What can hang from each mark
j_475: j_148 j_948
j_148: j_356 j_475
j_816: j_994
j_948: j_405 j_475
j_428: j_405
j_405: j_201 j_428 j_816 j_948

In the rows, 100 means zero.
Known rows, with every way that one mark hangs from another
j_428[j_405]: [110 96 96 97 109 82 101 105 112 100 91 109 114 95 42 101 88 100]
j_948[j_405[j_428 j_816[j_994]]]: [110 103 102 106 100 111 112 92 103 93 101 91 107 114 97 107 101 97]
j_948[j_405[j_201 j_428 j_816[j_994]] j_475]: [101 109 102 99 86 119 111 97 93 97 109 88 100 115 127 108 110 101]
j_948[j_405 j_475[j_148[j_356]]]: [114 97 104 100 103 114 114 113 129 100 92 117 103 81 136 93 83 101]
j_475[j_948[j_405[j_201]]]: [106 84 103 103 114 106 104 111 100 99 94 99 106 92 98 96 99 97]
j_948[j_405[j_201] j_475[j_148[j_356]]]: [104 98 103 98 101 109 107 114 111 102 98 106 96 82 139 96 93 103]
j_148[j_356 j_475[j_948[j_405[j_201 j_428]]]]: [104 91 95 104 98 103 95 105 105 98 102 90 100 87 116 123 88 99]
j_405[j_816]: [104 94 96 101 103 91 93 103 105 91 95 93 108 109 72 97 93 98]
j_405[j_201 j_428 j_816[j_994] j_948[j_475]]: [88 112 99 98 84 101 91 86 74 100 114 89 93 124 112 106 117 102]
j_948[j_405[j_428] j_475[j_148]]: [110 89 107 104 100 122 126 110 109 107 95 114 106 94 109 99 89 102]
j_428[j_405[j_816[j_994] j_948[j_475[j_148]]]]: [91 115 105 95 100 95 99 86 98 105 98 112 95 102 85 85 111 101]
j_428[j_405[j_201 j_816 j_948[j_475]]]: [88 113 93 93 89 70 92 99 97 105 103 92 98 112 80 95 109 106]
j_405[j_201 j_816[j_994] j_948[j_475[j_148[j_356]]]]: [84 116 103 96 94 98 80 89 85 99 107 98 81 100 138 92 115 100]
j_948[j_405[j_201 j_428] j_475]: [109 95 100 100 91 112 118 112 101 103 103 96 106 106 115 109 97 104]
j_948[j_405[j_816] j_475[j_148]]: [105 96 107 101 100 115 116 108 116 100 91 102 103 97 119 84 95 101]
j_475[j_948]: [109 82 101 102 114 106 96 105 105 97 92 115 111 94 70 96 90 95]

Rows
[95 105 97 92 94 76 95 104 99 107 100 104 102 103 81 97 103 106]
j_428[j_405[j_201 j_948[j_475]]]
[93 103 101 106 111 111 105 90 80 102 108 96 85 91 116 107 114 94]
j_475[j_148[j_356] j_948[j_405[j_201 j_428 j_816[j_994]]]]
[97 106 97 103 94 110 90 91 98 92 109 81 94 96 126 122 103 96]
j_148[j_356 j_475[j_948[j_405[j_201 j_428 j_816[j_994]]]]]
[93 103 97 100 98 100 90 89 71 95 109 83 98 117 78 114 113 98]
j_405[j_201 j_428 j_816[j_994]]
[96 105 96 103 92 102 114 105 97 105 108 92 89 98 131 106 101 102]
j_948[j_405[j_201 j_428 j_816] j_475[j_148[j_356]]]
[103 86 100 104 120 103 95 103 104 101 93 121 98 77 86 95 89 94]
j_475[j_148[j_356] j_948]
[94 105 91 96 103 69 93 103 92 99 100 85 103 105 45 102 106 101]
j_428[j_405[j_201 j_816]]
[105 104 98 94 95 82 101 102 117 106 95 116 109 102 78 93 93 104]
j_428[j_405[j_948[j_475]]]
[93 105 107 101 95 125 115 96 82 103 107 92 92 105 124 102 114 100]
j_948[j_405[j_201 j_428 j_816[j_994]] j_475[j_148]]
[107 78 106 111 119 117 123 104 96 108 93 114 104 88 84 99 94 96]
j_475[j_148 j_948[j_405[j_428]]]
[115 89 99 103 104 107 93 109 136 91 91 104 109 79 119 106 77 98]
j_148[j_356 j_475[j_948[j_405]]]
[98 105 104 101 104 94 81 87 95 91 98 94 101 115 90 92 106 98]
j_405[j_816[j_994] j_948]
[105 85 99 106 109 106 113 106 88 105 101 97 105 99 90 110 101 98]
j_475[j_948[j_405[j_201 j_428]]]
[100 103 99 99 89 93 92 98 108 97 99 99 103 116 106 88 98 103]
j_405[j_816 j_948[j_475]]
[108 87 96 100 102 102 80 104 123 91 93 107 106 82 97 110 78 96]
j_148[j_356 j_475[j_948]]
[89 121 99 90 89 84 89 89 91 102 107 95 95 112 91 95 117 103]
j_428[j_405[j_201 j_816[j_994] j_948[j_475]]]
[97 92 105 103 99 104 107 97 92 110 98 114 99 104 94 97 97 103]
j_405[j_428 j_948[j_475[j_148]]]
[94 108 99 101 96 89 91 96 110 101 99 108 90 100 121 88 96 102]
j_405[j_816 j_948[j_475[j_148[j_356]]]]
[94 103 101 96 102 100 81 93 82 89 103 84 99 111 85 102 112 97]
j_405[j_201 j_816[j_994]]
[84 117 93 95 95 68 92 96 95 109 105 99 85 95 95 93 108 104]
j_428[j_405[j_201 j_816 j_948[j_475[j_148[j_356]]]]]
